What can hang from each mark:
Q233: Q90 Q198 Q376 Q482 Q717
Q119: Q90 Q198 Q284 Q376 Q482 Q717
Q284: Q996
Q198: Q119
Q90: Q119 Q233
Q717: Q119 Q233
Q482: Q119 Q205 Q233
Q996: Q284
Q205: Q717

Each row was made from one small tree. Brackets hold a mark, then the marks that hang from it, in the order of their numbers. Every link used is in the known rows. Write each row's tree.
(in the rows, 128 means zero)
Known rows:
(Q482 Q205 Q233): [132 104 129 146 126 139 145 144 181 145  78  97 160 132 116 122  97  94
 133 125 141  93 122 150 180 135 135 106 133 129 128]
(Q482 Q233): [149 119 133 135 127 152 133 140 150 151 125 123 144 148 124 124 102  86
 119 109 119  84 131 135 169 138 129 110 126 121 136]
(Q205 Q717): [148 165 142 127 100 164 163 140 135 110 186 124 127 126 119 149 124  68
 113 136  90 101 137 113 135 137 139 126  99 159 130]
(Q717 (Q119 Q198 Q376) Q233): [108 134 133 125 158 105 136  95 105 119 147 151 138 141 155 171 148  93
 143 122 111 134 151 117 143 155  76 139 158 127 153]
(Q119 (Q482 Q233)): [132 125 138 123 136 148  96 120 134 151 129  98 159 151 111 121 125  89
 112 102 123  90 124 146 140 145 122 113 132 138 143]
(Q119 Q90 Q284 Q482 Q717): [106 134 119 109 122 129  75  71 121 128 113 127 122 119 120 130 143 152
 140 122 138 157 100 203   4 129 136 141 116 126 138]
(Q233 Q90 (Q482 Q205)): [149 112 124 133 116 144 131 137 147 144 100  78 131 118 108 118 136 181
 116 148 137 131 115 110 180  86 177 107 104 127 115]
(Q205 (Q717 (Q119 Q90 (Q284 Q996)))): [117 163 124 122 103 108 144 107 140 111 146 129 104 114 128 172 133  94
 140 158 131 108 137 125  64 137 141 134 120 114 117]
(Q198 (Q119 Q284 Q376 Q482)): [115 125 140 125 141 116  79 111  95 132 125 144 164 124 145 112 110 141
 126 119 176 128 105 156 107 174 121 142 123 140 119]
(Q119 Q198 Q376 (Q717 Q233)): [106 155 123 143 129 134 134  69 101 105 123 152 137 134 132 147 154 121
 141 116  78 167 130 165 112 152  86 148 125 132 152]
(Q119 Q90 Q198 Q284 Q482): [106 123 123 100 158 144  86  80 109 142 105 103 124 143 112 138 137 156
 145 114 145 148  90 228  38 126 133 153 143  83 124]
(Q198 (Q119 (Q482 (Q233 Q90 Q717)))): [118 124 123 126 118 140 114 152 122 148 128  98 153 123 122  99 131 162
 121 104 145 106 141 117 152 128 151 105 120 129 136]
(Q205 (Q717 Q119 (Q233 Q198 Q482))): [127 137 128 105 106 118 175 142 109  98 155 101 113 111 115 162 173 117
 124 139  94 123 168  54 151 133 111 123 128 133 148]
(Q198 (Q119 Q376)): [138 135 135 141 142 135 111 143 115 128 154 167 155 129 158 117 101 102
 130 128 150 100 128 124 168 157 123 126 118 150 119]
(Q90 (Q233 Q482 Q717)): [142 128 133 126  80 126 150 173 132 103 146 109 127 127  99  99 112 145
 100 132  87 138 138  67 179 102 141 103 117 131 106]
(Q717 (Q119 Q198 Q376 Q482) Q233): [ 96 138 137 114 164 101 102  74  86 122 151 129 149 145 143 166 167  96
 135 114 113 144 145 128 118 159  68 141 164 137 161]
(Q482 (Q119 Q198) Q205): [121 103 121 149 151 127 162 149 163 132  93  95 159 138 103 125 101 113
 125 131 147 128 121 138 151 123 120 133 137 139 122]
(Q482 Q119): [151 118 130 138 139 136 140 154 150 144 144 135 139 148 125 126  96  85
 108 128 137 106 136  86 144 136 126 119 120 149 142]
(Q482 (Q205 (Q717 Q119))): [117 140 140 133 110 122 171 147 156 101 156 105 146 105 123 163 124  70
 124 151 121 107 145 109 143 128 126 121 121 174 129]
(Q198 Q119): [143 130 131 123 139 149 121 180 144 133 169 149 143 136 147 119  97  86
 130 132 143  88 138 114 163 142 137 122 124 156 113]
(Q717 (Q233 Q90 Q376)): [160 132 116 128 115 146 142 132 143 152 122 137  92 122 153 127 160 147
 141 132 109 160 141 110 169 100 141 118 123 122 155]
(Q284 Q996): [149 170 123 144 113 142 120 141 168 114 143 137 133 167 124 134 118  65
 118 158  97  83 129 110 167 138 149 126 115 144 112]
(Q90 (Q233 (Q482 Q119))): [145  93 133 132 106 117 140 164 136 144 137 110 129 135  94  95  89 118
 104 127 128 114 134  52 163 116 119 106 133 131 107]
(Q996 Q284): [158 141 152 117 106 160 142 140 156 141 172 144 103 133 136 154 116  87
 123 132 154 102 130 113 134 132 150 135 117 127 124]
(Q119 Q90 Q284): [144 120 124 112 136 142 111 108 143 148 110 146 106 132 144 138 105 135
 148 131 156 126 104 177  69 128 154 134 127  94 124]
(Q119 Q90 Q376): [144 138 130 135 149 140 102  85 112 134 134 171 126 127 155 132 119 109
 139 125 129 128 110 161 115 138 134 129 125 112 138]
(Q119 (Q482 Q233) Q717): [113 134 129 131 115 140  98 103 129 129 131 105 158 132 101 119 144 103
 111 103 103 114 126 159 101 142 111 114 113 157 149]
(Q119 Q90 Q198 Q717): [113 147 113 126 141 155 122  97 126 117 140 137 110 130 118 143 141 127
 145 122  91 143 117 200  68 106 125 141 122 122 129]
(Q717 (Q119 (Q482 Q205)) Q233): [102 120 130 106 148 103 116 121 155 124 137 108 155 136 134 159 149  70
 143 138 132 124 156 103 123 146  89 118 164 166 162]
(Q90 Q119 (Q233 Q376)): [148 114 141 151 106 118 154 184 138 137 134 145  93 124 119  70 119 130
 118 129 106 124 138  70 184 100 122 115 141 146  98]
(Q717 (Q119 (Q90 (Q233 Q198)) Q284)): [120  86 123 106 116  99 129 139 134 126 106 141  91 113 141 131 113 149
 148 129 140 119 132 132  98 119 117 135 172  93 111]
(Q119 Q376): [150 145 142 145 134 142 114 110 114 121 146 160 148 137 150 133 115  93
 114 126 109 118 117 132 168 149 125 132 113 144 134]
(Q119 Q284 Q482): [135 130 139 110 127 135  90 113 127 134 125 111 145 147 122 131 122 123
 117 124 142 127 104 163  88 146 134 140 120 139 129]
(Q482 (Q205 (Q717 Q233))): [126 145 131 126 102 145 179 130 171 117 128 108 139 116 118 152 130  72
 147 148 110 124 142 116 138 146 127 123 122 154 143]
(Q198 (Q119 Q284)): [140 118 132 119 129 135 121 165 140 139 134 148 139 131 147 122  88 121
 136 133 174 100 121 136 127 147 142 134 122 137 108]
(Q717 (Q119 Q284)): [135 121 137 116 133 107 122 141 137 124 145 139 132 134 150 161 111 105
 122 136 148 113 133 118 116 132 121 131 131 139 130]
(Q198 (Q119 Q90 Q376 Q482 Q717)): [ 96 140 120 128 145 123  69  87  91 126 148 162 147 106 142 110 142 131
 143 117 149 135 117 172  62 150 117 129 120 152 135]
(Q717 (Q119 Q90 Q198 Q376) Q233): [102 130 123 117 172 110 121  72 104 132 136 158 118 133 161 172 152 109
 165 119 127 146 146 141  99 147  84 138 169  98 159]

Which tree is each row?
[117 133 114 124 137 143 110 141 136 131 160 163 120 113 143 121 119 111
 151 129 142 110 133 147  84 127 138 123 120 150 123]	(Q198 (Q119 Q90 Q717))
[133 110 113 149 103 116 166 158 147 127  81  71 146 106  91 104 134 222
  96 140 146 171 133  61 175  79 179  97  89 121 132]	(Q233 Q90 (Q482 Q119 Q205) Q717)
[141  96 120 130 129 127 137 122 109 162  84  80 119 129  97 118 129 225
 108 123 161 152 108 112 121  96 157 132 107  79 117]	(Q233 Q90 (Q482 (Q119 Q198 Q284)))
[167 117 112 138 106 154 145 165 120 124  96 121  88 108 139  99 166 207
 115 126  94 149 121 134 214  79 164 130 107 113 129]	(Q233 Q90 Q198 Q376)
[126 132 153 142 139 111 101  97 100 138 104 132 138 140 123 102 136 155
 111 118 148 129 106 123  98 155 129 143 123 134 122]	(Q90 (Q119 Q284 Q376 Q482))
[144 114 116 143 145 112 144 165 102 131 116  98 136 127 100 106 143 172
  96 127 141 171 118 102 184  87 125 119 102 113 120]	(Q233 Q376 (Q482 (Q119 Q198)))
[138 127 130 128 138 126 100  71 112 141  92 166 120 120 157 134 107 151
 147 126 162 146  94 188  77 147 139 142 122  91 130]	(Q119 Q90 Q284 Q376)
[122 121 151 157 124 125 151 127 109 128 126 144 113 141 112  87 112 136
 121 114  99 117 125 102 163 132 103 139 157 121  92]	(Q90 (Q119 Q198 Q376) Q233)
[108 122 125 158 127 103 136  86 101 120  83 141 147 125 115 128 113 165
 117 116 144 170 105 161  79 148 102 155 108 118 131]	(Q482 (Q119 Q198 Q284 Q376 Q717))
[141 104 141 146  94 103 155 173 137 141  96 143  87 120 120  70 108 166
 124 130 137 139 121  93 147 105 130 128 139 120  87]	(Q90 (Q119 Q284) (Q233 Q376))
[126 156 138 112 112 126 169 129 136 114 191 133 118 123 137 177 149  51
 136 140  97 111 173  71 118 149 102 121 133 158 157]	(Q205 (Q717 Q119 Q233))
[115 126 124 111 169 128 122 123 123 128 161 134 116 135 141 165 136 103
 140 124 125 113 136 152 106 110 116 134 154 114 130]	(Q717 (Q119 Q90 Q198))
[100 130 128 101 174 124  90 103 107 127 165 112 131 140 127 160 155 102
 134 116 127 119 131 165  79 116 105 134 157 125 138]	(Q717 (Q119 Q90 Q198 Q482))
[113 118 118 141 126 118 147 120 129 124  97 119 136 133 104 132 110 152
 117 121 139 155 115 157  70 131 114 149 114 125 128]	(Q482 (Q119 Q198 Q284 Q717))
[112 126 142 133 148  96 125 101  93 112 125 143 141 132 147 162 124 138
 122 124 145 138 116 161 119 144  99 152 138 113 123]	(Q717 (Q119 Q198 Q284 Q376))
[153 152 122 137 104 118 145 179 109  89 131 109 136 109 118 108 158 184
  86 138 108 187 130  93 206  78 158 102  77 136 128]	(Q233 Q376 Q482 Q717)
[120 150 122 115 121 113 161 119 123 122 167 142  92  96 149 165 169  91
 153 137 116 151 165 102  99 119 112 118 131 129 158]	(Q205 (Q717 (Q119 Q90) (Q233 Q376)))
[128 124 114 130 120 146 136 178 129  99 131 143 128 115 131 107 132 137
 127 127 104 103 138 128 164 129 128 135 117 158 118]	(Q233 (Q198 (Q119 Q717)))
[111 105 148 138 114 119 132 154 158 140 120  98 131 135  92  75 115 113
 122 132 119 102 131  85 140 122 120 119 163 163  97]	(Q90 (Q119 (Q482 Q205)) Q233)
[105 148 130 145 132  85 116  91 107 102 108 141 141 142 139 163 129 125
 125 145 135 125 116 151 125 149 109 153 134 105 108]	(Q717 (Q119 Q198 (Q284 Q996) Q376))
[146 114 112 132 114 125 143 136 142 147  82  97 110 108 127 117 168 190
 139 147 137 179 129 102 187  86 151 105 114 112 142]	(Q717 (Q233 Q90 Q376 (Q482 Q205)))
[119 138 131 145 108 135 149 144 145 126 106  82 127 121 103  93 161 201
 108 132 117 145 137  88 147  88 176 115 113 145 131]	(Q233 (Q90 (Q119 (Q482 Q205))) Q717)
[136 104 128 110 106 131 119 118 148 154 104 146  93 126 133 116  84 133
 153 128 143 124 108 160  73 127 138 133 153  90 105]	(Q119 (Q90 Q233) Q284)
[103 137 116 111 145 138  81 120 119 132 161 140 138 114 132 115 138 115
 144 121 140 117 128 160  59 132 127 125 124 159 129]	(Q198 (Q119 Q90 Q482 Q717))
[121 114 108  95 153 148 109 136 129 138 116 132 115 129 141 115 153 128
 163 118 128 115 146 133 122 148 118 131 163 116 145]	(Q717 (Q233 (Q198 (Q119 Q90 Q482))))
[145 116 115 134  72 114 164 201 109  79 101 102 112 100 100  74 147 212
  95 132  76 180 134  77 231  76 141 111 119 113 103]	(Q90 (Q233 Q198 Q376 Q482 Q717))
[107 153 133 139 138 123 112 113 129 131 100  98 127 168  89 113 147 147
 120 138 126 113 110 133  97 135 137 153 136 113  95]	(Q90 (Q119 Q198 (Q284 Q996) Q482))
[154 135 113 130  88 161 165 161 132  99 106 109 104 120 125 113 157 210
 106 126  74 141 138 110 197  89 179 128 104 113 137]	(Q233 Q90 Q198 Q717)
[139 118 123 146 157 121 118  98 119 150 118 161 135 131 142 121 104 113
 127 122 154 136 119 122 109 142 123 121 125 114 146]	(Q482 (Q119 Q90 Q376))
[123 155 138 141 119 103 141 138 110  82 159 154 153 122 151 148 131 121
 100 129 105 141 147  91 166 130 120 117 115 155 148]	(Q233 (Q717 (Q119 Q376)))
[130 105 123 115 130 141 117 162 146 153 157 157 110 121 144 100  84  99
 155 128 146  91 136 122 123 127 130 116 157 126 101]	(Q198 (Q119 (Q90 Q233)))
[108 125 118 101 170 124 132 106 134 139 148 138 105 142 150 177 149  94
 167 125 124 130 154 134  94 126  98 133 175 104 155]	(Q717 (Q119 Q90 Q198) Q233)
[125 120 121 111 151 146 120  99 129 142 101 127 108 139 128 143 117 155
 155 121 142 141  99 211  67 120 142 154 140  72 115]	(Q119 Q90 Q198 Q284)
[133 125 137 137 134 121 110 132 112 134 118 168 148 121 159 117  92 138
 133 130 175 115 112 143 132 165 130 139 116 128 112]	(Q198 (Q119 Q284 Q376))
